(in the rows, 128 means zero)
Known rows, with every step that occurs
C/A/T/E/W/V:  98 130 138 138 112 139 130 133 121 121  97 126 145 132 138 136 111 120 143 108 122 137 125 133 133 111 111 109 130  86 122 108 127 144  90 132 141 124 119 133 116 112  97 164 128 125 105 136 134 124 121 120 120 164 147 100 126 141 142
T/E: 149 124 137 140 131 129 132 133 118 134 113 131 140 134 108 136 109 126 121 118 129 129 122 131 115 108 104 122 106 123 148 132 127 148  98 114 133 120 116 117 118 123 102 158 116 123 121 124 117 126 132 121 133 124 135 137 126 141 137
N/K/A/T: 141 138 159 131 128 127 125 130 134 110 125 124 168 117 136 111 115 116 116 116 110 155 147 111 121 185 126 114 151 128 139 109 116 150 106 123 144 133 124 116 118 113 105 107 151 137 161 145 158 126 138 133 149 135 144 114 143 130 117
V/K/A/T/E: 139 120 147 126 121 137 129 133 129 119 122 135 149 140 140 120 110 112 121 119 113 143 134 115 122 154 121 112 117 122 133 124 114 161  90 106 134 117 121 134 111 121 102 144 127 124 140 132 133 109 136 122 148 122 132 139 135 141 134
E/W/C/K/A/T: 110 133 150 131 124 128 122 129 100 119 121 138 137 115 134 115 115 122 125 113 107 125 153 133 138 213 129 116 157 122 113  89 120 148 128 108 151 138 128  96 140 105 124 139 139 127 173 144 192 119 137 145 141 148 137 100 134 126 120
C/V:  81 127 150 147 131 122 116 135 108 127 112 118 126 124 114 118 111 134 121 119 119 142 123 135 113 103 103 124 129 122 134 119 141 119 117 125 141 139 126 106 105 114 106 143 136 129 130 137 137 150 119 124 128 116 148 131 110 143 111
U/E: 115 133 137 139 134 123 137 136 120 123 122 121 156 136 107 139 123 128 125 121 126 135 140 123 120 165 120 129 111 108 144 147 134 132 108 124 147 120 109 108 120 120 116 131 125 136 134 126  95 135 129 120 131 116 128 155 123 132 127
V/K: 159 123 158 140 133 125 127 128 117 130 132 123 128 140 112 128 120 139 126 109 126 135 124 110 120 120 106 125 116 123 121 115 126 143 111 131 148 117  97 136 108 120  94  94 148 131 130 125 114 120 125 123 129 101 124 134 124 129 118
K/A/T/E/W/V:  99 129 141 132 112 132 130 135 120 114  98 131 145 124 139 130 113 115 142 116 126 131 128 120 128 131 119 103 135  95 127 112 126 173  89 127 142 123 125 131 114 112  96 162 127 126 135 142 131 123 125 128 126 162 139 106 128 142 131
W/V: 123 133 144 140 126 115 130 131 116 116 108 112 150 122 124 125 112 134 138 121 122 112 123 115 119  97 110 119 130 107 129 132 141 158 109 135 148 129 117 133  98 117  91 122 136 131 117 137 125 164 116 126 124 138 137 120 124 122 125
W/C/A/T/E: 131 121 132 139 123 147 131 130 116 134 119 127 161 140 135 133 108 118 121 116 116 144 132 138 121 142 121 121 122 112 117 122 123 135  92 106 132 124 123 109 124 115 111 176 128 119 108 122 143 114 132 117 136 126 152 132 133 139 146
A/T/C: 151 125 142 130 139  97 138 133 118 120 110 109 192 119 115 127 114 123 133 115 123 138 143 103 125 128 131 124 120 114 114 112 138 118  95 112 134 142 140  91 127 114 114 124 128 130 147 137 145 120 127 135 137 152 128 104 135 123 133
E/T/C: 148 127 146 134 131  92 143 135 108 130 122 114 166 134 113 123 113 130 135 114 137 127 135 109 111  99 142 124 118 120 121 116 137 122 108  93 139 141 139  79 137 114 118 100 133 120 125 114 112 129 126 124 119 159 102 119 115 127 128
K/A/T/E/W/C: 114 122 135 142 124 137 124 132 105 145 116 149 137 126 122 131 113 123 128 116 138 135 136 125 120 190 114 113 148 118 102  95 120 170 100 106 148 125 112  84 141 103 121 175 143 114 145 139 137 105 125 134 124 133 147 122 125 142 129
U/E/W/C/A:  98 134 138 154 126 143 123 132  96 144 128 131 156 140 116 150 114 134 127 110 127 147 136 143 122 169 129 122 140 110 110 112 126 120 116 113 159 126 102  74 146 103 126 150 145 120 119 126 126 118 122 114 116 113 136 130 120 134 132
U/C/A/T/E: 131 122 142 129 123 136 134 129 120 133 112 120 160 145 135 129 112 114 127 115 108 151 133 132 130 146 131 120 110 109 140 137 126 141  85 103 135 126 127 114 121 116 110 175 126 125 112 121 146 108 136 115 149 141 142 141 132 137 155
V/K/A/T: 137 130 159 125 126 131 123 130 133 112 129 124 154 130 130 116 116 118 122 116 107 152 148 105 127 184 128 113 145 123 120 110 117 148 112 118 146 122 120 132 111 116 105 109 157 131 165 142 159 118 135 130 149 127 133 123 136 127 117
K/A/T/C/V:  88 125 152 133 125 109 124 137 106 111 108 112 173 122 132 109 113 117 127 122 111 147 137 113 114 116 135 114 130 118 121 113 144 117 100 104 135 151 154  87 112 110 116 141 130 127 151 142 147 129 124 123 142 132 140 123 120 140 117
K/A: 134 137 155 140 132 123 119 134 116 119 120 124 161 122 114 123 111 127 120 124 117 136 142 119 117 165 127 113 148 144 156 128 125 154 126 105 155 130 124  96 123 115 106 114 147 124 168 143 148 139 135 128 143 114 119 138 133 122 111
T/E/W/C: 129 119 130 151 130 132 126 130  96 157 116 149 125 128 108 143 113 134 131 110 151 123 122 132 116 158 103 120 131 116 105 100 127 167 103 117 147 122 103  85 140 106 116 174 138 114 127 132 118 112 121 131 112 122 147 121 118 144 132
W/C: 143 124 138 152 137 120 126 130  96 148 127 130 140 124 105 131 113 141 122 120 132 119 130 122 109 159 111 129 139 130 103 115 136 153 119 118 153 132 107  83 124 108 116 137 152 119 132 132 135 144 117 130 122 103 142 135 123 124 124
A/T/C/K/N: 143 134 143 132 135 101 140 129  86 124 111 102 111 121 123 115 110 131 135 113 110 116 136 126 140 160 129 132 103 122  94 111 145  94 132 121 141 157 134  90 146 112 115  91 104 138 129 114 181 126 131 138 147 155 134 108 132 120 153
C/A/T/E/W: 115 126 137 139 123 146 126 132 125 136 106 135 146 136 113 146 110 122 129 104 125 158 135 136 138 148 109 117 133 102 126  98 114 123 102 119 136 120 112 110 139 111 107 175 128 121 127 129 138  94 133 123 126 160 145  98 127 141 137
T/E/W: 126 126 137 145 129 134 127 133 118 142 103 143 129 131  99 148 112 130 130 107 140 137 124 134 131 130  98 119 120 111 139 103 121 146 102 124 140 118 109 107 138 113 104 169 124 123 130 132 114 104 130 126 121 148 138 108 123 145 129
K/A/T/E/W: 113 126 141 132 123 143 126 135 130 129 104 140 143 129 116 140 111 117 129 109 130 149 140 130 135 170 115 113 134 109 133  97 114 151  98 114 140 120 120 108 139 113 108 170 130 121 151 140 140  96 134 134 134 158 138 101 130 143 127
C/K/A/T/E: 128 126 145 125 121 131 130 131 115 116 115 134 146 130 145 114 111 112 120 120 109 123 136 137 127 160 124 115 122 125 147 119 121 161 102 101 134 129 138 119 124 119 110 164 112 126 144 131 161 118 145 127 148 141 136 129 136 136 136
E/W/C/V/K: 102 114 154 148 125 130 119 129  96 143 127 138  92 140 120 124 120 137 127 108 134 138 113 118 111 120 104 122 118 112  90  96 129 145 107 130 149 125 100 115 112 109 104 130 153 122 124 130 111 116 109 121 115  93 139 136 108 146 115
U/V/K: 171 137 158 136 133 135 130 131 127 118 129 127 131 145 129 133 122 131 126 109 124 127 130  99 125 156 108 132 108 116  90 115 124 143 103 144 153 112  94 141 102 121 100  65 149 127 132 125 100 117 130 124 126 100 129 136 128 122 134

Rows
140 138 158 133 129 103 126 133  80 112 116 125 165 123 133 107 115 126 123 118 113 105 138 128 121 149 148 116 127 142 147 124 139 150 128  91 154 147 141  81 138 111 119 103 118 129 171 135 165 131 141 133 143 134 102 120 135 116 125 => T/C/K/A
119 130 135 154 124 147 120 130  99 149 121 136 150 142 117 144 110 134 126 105 126 144 128 146 121 140 119 121 144 117 112 110 123 128 110 107 152 128 104  81 144 104 117 163 141 115 109 122 132 112 123 114 118 123 141 124 124 133 138 => T/E/W/C/A
126 117 148 131 116 130 133 128 127 121 115 129 119 141 136 131 118 122 143 105 131 133 117 108 130 112 105 115 108  89 104 101 120 159  83 141 141 113 104 158 100 117  86 127 139 129 112 132 108 107 117 121 119 138 135 110 124 143 132 => A/T/E/W/V/K
132 132 142 154 131 136 120 130  94 143 132 125 162 137 117 136 109 140 122 114 119 140 133 139 116 139 124 125 146 131 113 123 132 124 122 109 156 134 107  83 130 106 118 134 153 119 111 126 148 137 122 114 124 106 141 132 127 122 134 => W/C/A
108 125 166 135 118 117 123 137 106 117 130 128 136 144 142 101 116 120 125 120 122 139 129 109 105 118 148 109 127 132 130 120 128 149 107  90 149 134 134 100 114 111 110  94 147 122 147 128 119 118 125 115 132 115  98 146 113 141 108 => E/T/C/V/K/A
122 133 146 135 131 135 124 129 127 120 123 111 178 127 121 134 107 126 121 114 100 160 149 129 134 159 119 125 146 114 121 110 123  93 119 119 141 131 121 113 122 113 110 134 150 130 130 132 172 129 134 123 141 141 149 111 137 120 132 => C/A/T
114 114 157 133 126 112 129 130 111 121 123 115 139 139 133 115 122 126 130 111 119 146 123 102 117  94 121 123 104 108  98 107 136 117  98 121 135 135 126 119 103 114 104 112 137 132 127 130 121 112 116 117 132 113 133 129 118 142 122 => A/T/C/V/K
126 134 151 128 129 128 121 133 134 111 120 122 165 121 123 120 110 118 121 122 107 151 155 115 129 190 127 115 155 126 131 112 122 141 119 112 147 130 130 110 117 115 109 127 152 129 169 146 173 131 139 134 149 138 140 115 138 125 116 => K/A/T
141 123 156 136 125 120 130 127 117 118 123 119 131 139 130 119 121 134 137 112 127 118 114 104 117  98 108 120 110 106 116 122 131 159 100 140 150 119 104 154  89 120  86  93 148 133 114 130 109 137 114 120 125 110 126 128 124 132 124 => W/V/K
128 141 160 137 128 121 119 133  89 115 121 131 137 122 130 108 112 130 118 118 106 105 141 140 123 164 135 118 139 145 152 123 132 156 140 100 158 138 132  98 132 113 114 109 125 127 169 138 174 143 142 133 144 127 113 121 134 117 116 => C/K/A
121 138 153 125 125 122 124 129 110 108 125 125 151 117 135 109 115 120 119 118  97 124 154 131 134 191 131 119 151 129 131 105 124 143 130 109 149 140 138 112 126 114 115 125 134 130 174 142 193 133 144 137 150 143 134 107 140 119 120 => C/K/A/T
149 135 149 145 133 119 126 132 101 126 116 105 196 137 119 132 111 133 130 109 116 147 134 129 118  98 138 122 126 123 133 130 140 100 114 105 147 141 127  79 132 111 113 116 131 125 117 122 137 121 127 111 131 133 121 118 133 121 139 => T/C/A
124 135 146 138 125 115 138 137 106 125 127 111 189 149 126 126 114 126 130 112 120 145 139 129 115 112 159 123 119 110 134 134 134  90 107  90 146 136 132  80 139 113 127 112 129 124 106 108 113 121 130 104 122 140  99 135 118 129 141 => U/E/T/C/A
120 119 129 145 127 135 129 130 108 149 116 145 130 127 113 139 114 129 130 110 141 133 133 127 125 175 103 123 138 107  94  91 123 164 101 117 144 124 109  90 142 107 117 181 139 117 130 135 134 107 124 134 119 137 152 119 121 141 132 => A/T/E/W/C
123 115 160 139 130 110 126 132 104 125 123 117 136 141 128 112 121 131 130 110 125 138 114 104 108  80 117 123 100 117 110 116 140 130  98 121 140 134 120 117 104 115 101 106 136 130 122 127 108 117 114 117 128  98 124 137 114 142 121 => T/C/V/K
125 121 149 134 129 118 134 130 110 121 115 103  98 139 126 118 112 128 137 113 120 152 125 105 126 135 120 125  98 111  87 114 137  95 107 129 138 143 118 112 117 112 104  90 131 136 114 116 144 112 115 123 146 128 142 133 119 141 141 => A/T/C/V/K/N
 80 115 148 146 122 133 125 132  97 138 130 137  98 147 130 128 128 131 129 109 135 141 116 119 115 135 109 123 112 101  93 110 131 144  97 129 149 122  98 113 112 109 112 138 143 127 119 128  94 111 111 116 116  87 139 147 105 151 116 => U/E/W/C/V/K
139 132 148 128 133  93 137 129  86 117 117 116 158 121 134 114 117 129 130 109 108 100 138 128 135 132 130 132 110 117 115 109 145 119 122 110 139 151 146  99 137 114 121 116 105 136 149 129 176 129 139 141 136 156 124  96 134 120 136 => A/T/C/K
128 125 137 134 123 143 132 131 132 126 118 121 169 142 131 130 107 118 120 116 113 149 133 135 125 128 119 121 118 113 133 122 120 123  93 111 129 122 125 121 121 118 106 169 121 124 113 123 145 116 135 116 140 139 146 124 136 136 145 => C/A/T/E
127 138 155 141 125 122 120 130  76 124 129 137 130 122 138 110 115 132 120 123 114  97 138 137 117 184 132 118 146 148 133 113 132 174 140  95 163 141 128  84 136 109 121 116 133 123 166 137 175 142 135 135 136 114 118 132 130 122 117 => W/C/K/A
115 131 149 141 122 130 121 134  78 132 120 151 121 127 142 111 113 127 124 117 124 100 133 145 125 179 132 112 140 138 130 108 124 183 126  94 156 135 125  85 144 106 123 150 121 120 160 134 158 122 139 133 129 122 120 127 129 132 124 => T/E/W/C/K/A
110 125 130 150 133 129 130 134  99 148 123 142 130 126 105 148 122 135 130 113 145 129 137 126 123 191 110 124 130 104  96 106 128 152 107 123 156 123  97  80 143 106 125 157 140 121 138 135 109 114 117 131 113 117 139 137 115 143 125 => U/E/W/C
158 122 155 125 132 106 134 132 118 112 119 114 191 128 133 117 116 117 133 112 118 141 146  91 123 144 143 114 120 123 115 113 128 137  92 105 141 135 137  97 124 113 111 107 136 127 159 137 142 103 130 129 147 134 116 122 137 129 131 => V/K/A/T/C
130 120 149 137 119 129 131 130 115 125 114 136 115 142 131 131 122 127 144 105 134 125 108 110 121  93 103 115 103  96 111 111 125 169  85 138 144 112  97 151 102 117  85 123 137 128 105 128  94 110 115 118 116 128 129 119 120 142 131 => T/E/W/V/K
147 125 154 123 125 103 136 132 117 104 114 110 191 127 143 109 119 114 142 115 119 134 140  91 121 127 147 107 121 111 110 115 137 145  87 109 140 138 141 108 112 113 105 102 135 130 146 138 140 114 125 127 141 144 120 117 136 131 133 => W/V/K/A/T/C
130 124 138 129 119 134 130 131 104 125 122 137 145 131 150 114 112 114 119 123 113 116 136 135 122 173 124 116 128 128 126 115 124 168 104  96 136 130 135 109 126 115 116 165 116 120 141 132 159 121 141 131 145 132 137 136 135 137 138 => W/C/K/A/T/E
 97 122 150 145 133 101 126 136  98 124 105 113 159 128 120 117 112 130 128 117 124 136 122 119 107  75 123 122 114 118 124 123 151 118 104 112 135 149 143  85 115 112 112 135 124 129 131 133 130 137 119 120 128 128 133 128 114 141 119 => T/C/V
100 132 138 143 133 129 132 137 121 133 112 132 136 131 100 153 125 132 133 108 138 146 140 127 136 174 114 124 124  97 136 115 122 135 111 129 152 117 101  99 139 113 115 147 128 131 145 134  99 110 128 127 120 137 129 121 119 141 122 => U/E/W
115 126 167 135 123 121 119 135 104 116 122 124 151 138 137 110 117 121 128 117 120 142 126 106 106 120 138 109 125 134 130 123 133 152 109 102 150 134 128 103 108 112 106 102 142 128 155 138 126 116 126 116 141 101 112 143 122 137 110 => T/C/V/K/A
